Each row comes from the steps of one walk. Every step used is in the known rows, and no mark comes twice. Write the walk behind each row, first mark first.
In the rows, zero is written as 128.
Known rows
n, h, a, q, b, k: [136 113  69 142 170  53 161 144 132 146 164 111 180 121 116 100 145 123
 134 122 145 145  61 119 120 172 137 131 161 175 178 147]
n, h, a, q: [101 111 109 137 169  71 177 137 156 158 159 100 135 133 124 114 145 134
 142 124 128 119  96 145 138 167 160 143 154 177 141 115]
t, x, q: [114  59 174 111 157 123 155 161 163 107  74 132 166 150 120 113 126 128
 139 104 124 119 155 134 128 107 133 128 112 119 130 126]
v, d, w: [127 147 146 112 106 188  80 103 120 115  99 135  38 121 128 134 133 145
 122 124 135 129 132 141 161  92 122 132 116  93 103 129]
w, d: [131 214 165 140  98 128 130 151 153 155 116 124  94 126 150 117 132 136
 123 125 135  91 109 147 145 122 123 146 123 156 121 126]
b, q: [124 116 179 104 147 120 133 115 130 166 148  92 119 142 128 106 151 131
 118 131 141 107 134 129 135 135 132 124 178 160 131  89]
t, x, q, b: [121  27 163 112 157 130 156 146 151 117  67 139 173 145 114 115 132 119
 143  99 136 148 146 114  98 120 128 135 129 107 142 146]
w, d, k: [134 220 156 166 107  96 121 135 125 175 122 118  91 114 139 121 118 133
 110 124 132  94 107 148 146 107 106 138 126 141 121 120]
b, k, d, v: [156 185 105 125  96 108  67 140 127  98 143 120 123 112 122 120 125 133
  99 140 130 108 145 131 167 111 105 110 128 159 107 105]
a, q, b, k, v, d: [150  74  93 137 116 161 101 109 119  98 116 135  97  95 129 126 132 122
 123 139 140 148  79  94 112 160 113 107 118 101 142 146]
n, b, q, x: [136 148 174 106 143  99 149  63 145 135 161 111 112 161 123  95 123 117
 103 129 129 103 141 124 125 109 140 130 209 142 131 104]
t, x, q, b, k, d: [166  93 129 132 136  85 138 158 137  87  88 109 195 128 107 123 118 118
 114 107 143 132 139 111 126  96 108 115 102 137 137 133]
x, q: [119 119 160 131 149 136 138 121 138 111 110 136 186 138 139 122 129 120
 139 126 129 123 162 136 129 117 134 121 114 123 122 121]
b, n, h, a: [102 127  71 111 140  79 157 175 124 179 176  97 113 170 127 137 133 147
 146 132 111 135 116 158 139 174 151 148 115 202 146 109]
x, q, b: [126  87 152 133 148 145 139 107 124 123 103 141 193 134 133 124 134 111
 145 121 141 150 152 115 100 129 127 128 130 112 133 140]
w, d, v, k: [145 240 131 111  65 146  82 126 110 148 119 116  59 102 151 124 122 144
  85 141 117 120  88 133 132 129  97 144 136 125 103 132]
x, q, b, n, h: [110  92  84 120 134 128 164 130  87 172 125 128 182 170 133 135 133 109
 146 126 113 160 126 119  85 155 134 124 102 168 168 151]
h, n, b, q, x: [134 157 171 121 144 111 166  28 156 122 166 131 121 152 127  93 127 112
 101 144 122 107 194 127 113 109 136 135 169 121 125 120]
d, k: [118 149 154 150 148 113 113 129 133 168 132 129 117 119 120 130 123 131
 126 122 132 115 140 140 151 104 120 128 152 118 132 107]
q, b, n, h, a: [109  94  61 112 139  86 157 162 111 190 169 103 119 165 123 140 140 139
 150 127 123 162 105 137 109 186 146 154 130 191 159 128]
d, w: [106 166 159 118 128 164  84 132 124 127 111 154  89 121 129 124 143 134
 154 122 141 126 153 137 159 115 132 125 143 113 115 121]
b, n: [103 120 124 123 133 138 128 167 126 155 143 137 100 148 131 147 131 136
 158 128 126 134 148 138 140 146 139 127 114 138 145 105]
h, n, b: [113 171 171 139 145 150 161 112 171  97 123 167 146 130 136 134 130 120
 130 138 116 101 179 135 115  91 146 140 103  76 124 143]
t, x: [109  85 174 106 148 132 140 184 184 144  88 131  98 142 111 117 134 143
 139 100 130 110 136 138 147 110 137 144 147 128 140 118]
q, b, n: [110  88 113 124 132 146 128 153 113 166 137 139 106 143 126 149 137 127
 162 123 138 163 138 117 111 159 133 134 129 125 157 123]
b, k, v: [133 161 116 118 117 145  81 169 135 113 132 145 140 121 137 117 130 132
 135 145 127 111 121 125 147 151 117 105 123 158 139 122]
a, h, n, b: [107 127 170 159 135 155 192 123 140 120 125 166 194 117 139 153 114 119
 145 119 110 121 151 143 104  91 154 151 117  69  98 158]
b, n, h, a, q: [ 90  90  72 135 163  63 181 159 123 165 179 100 116 149 125 136 139 135
 161 129 118 140 103 143 131 194 162 134 119 182 154 106]
a, h, n, b, k, d: [152 193 133 179 114 109 172 134 127  90 147 136 215 101 131 161 101 119
 115 127 117 103 144 140 130  67 134 131  90 100  95 145]

Write each row's walk
[128 151 135 122  93 135  85 120 135 119 132 114  87 119 125 137 131 135
 111 137 125 109 170 136 159 118 122 129 138 149  84  91] | k, d, v
[106 115  84 116 125 137 148 153 107 209 140 125 114 161 124 138 141 124
 146 122 119 150 105 123 104 159 138 139 136 177 178 142] | q, b, n, h
[143 194 146 125 145 112 128 167 151  90 128 152 175 133 129 120 121 124
 120 124 128  96 103 127 137  85 133 115 134 107 155 141] | n, b, k
[118 134 132 100  81 212  55 106 107 101  95 140  21 118 138 142 132 146
 130 142 122 128 138 132 151 130 120 120 100 105  84 125] | k, v, d, w
[ 95  80  84 139 148 123 173 137 108 194 142 129 118 140 122 135 148 112
 161 119 127 154  94 110  95 178 148 126 142 156 186 139] | a, q, b, n, h
[139 252 145 127  94 154  70 113  99 127 130  97  58  89 126 169 123 146
 108 134 136 127 139 134 174  93 117 128 134 111  87  96] | v, k, d, w
[126 110 134 108  92 194  95 119 142 123 108 119  50 128 139 143 126 146
 115 143 115 116 125 134 140 135 125 131 104 123  99 117] | k, v, d
[153 119 120 135 151 119 123 126 115 101 114 147 229 127 130 107 129 108
 133 125 146 150 127 110 109 121 110 110 122 122 158 154] | x, q, b, k
[106 109 155 162 130 162 168 121 138 158 131 155 172 110 136 142 124 128
 152 120 122 136 164 150 125 118 141 153 120 105 102 143] | a, h, n
[153 135  91 104  83 194  39 113  84  91 100 147  64 107 130 127 132 134
 123 141 139 155 104 106 131 135  97 108 109 103 120 159] | q, b, k, v, d, w
[148 228 148 136 104 136 108 127 133 150 143  79  86 100 127 170 117 146
  94 136 130 115 128 136 162  97 122 139 138 127 104  86] | v, k, d
[139 131 142 145 126 137 107  98 128 158 121 110  62 119 118 138 113 143
  95 123 127 119 119 143 151  82 111 135 124  94 118 116] | v, d, k
[168 127  94 130 105 107  83 100  92  72 120 125 198 117 124 119 123 109
 103 139 136 146 156 106 120 120  96 101 110 138 110 132] | x, q, b, k, d, v
[146 188 115  98  88 179  61 127  99  43  99 155  78 119 137 137 117 135
 110 144 115 110  99 120 139  95 116  99  87  78 108 154] | n, b, k, v, d, w
[116 101 184 135 142 130 203  93 112 139 146 121 192 128 137 133 129 115
 122 127 117 114 145 132  90 105 148 139 147  94 100 135] | a, h, n, b, q
[147 128 109 143  90 176 145 117 114  75 118 157 159 108 145 153  98 128
 108 142  96 122 111 132 104  98 124 127  64  70  91 175] | a, h, n, b, k, v, d
[140  46 117 102 135 129 115 171 129  82  74 145 194 135 122 106 126 117
 138 120 128 145 127  99  97 150 108 104 104 131 147 153] | t, x, q, b, k, v
[155 161 118 107 100 160 100 141 133  66 113 137 106 130 138 137 110 135
  96 145 109  98  87 121 128 100 121 110  91  97 123 145] | n, b, k, v, d
[108 136 137 139 124 137  88 132 119 155 128 133  98 117 130 137 122 132
 132 140 119 113 144 130 142 144 118 116 137 128 113 102] | d, k, v
[163  69 107 109 114  93 102 141 119  68  85 122 178 126 106 110 121 117
 102 116 131 143 150 105 117 112  96 108 108 131 119 138] | t, x, q, b, k, d, v
[137 105 123 154 164 115 132 136 136 123 131 148 166  98 120 109 143 110
 148 118 160 145  95  99 119 143 124 110 161 111 176 143] | a, q, b, k
[129 113 167 142 133 115 194  40 124 145 168 129 165 139 129 111 111 111
 115 126 116 126 165 134 102 108 143 146 182 113 101 136] | a, h, n, b, q, x
[102 103  51 140 154  49 173 108 136 170 202 109  89 160 117 113 121 130
 155 128 118 153 123 146 142 197 157 141 156 200 155 107] | b, n, h, a, q, x
[112  52 127 148 176  88 156 123 148 126 152 120 136 108 121 127 147 127
 164 120 158 160 119 118 117 178 150 145 167 115 131 116] | h, a, q, b
[152  52  70 132 132 110 109 117 122  81 146 111 102 100 127 127 131 136
 128 144 144 162  78 108 118 187 121 121 113 111 124 133] | h, a, q, b, k, v, d
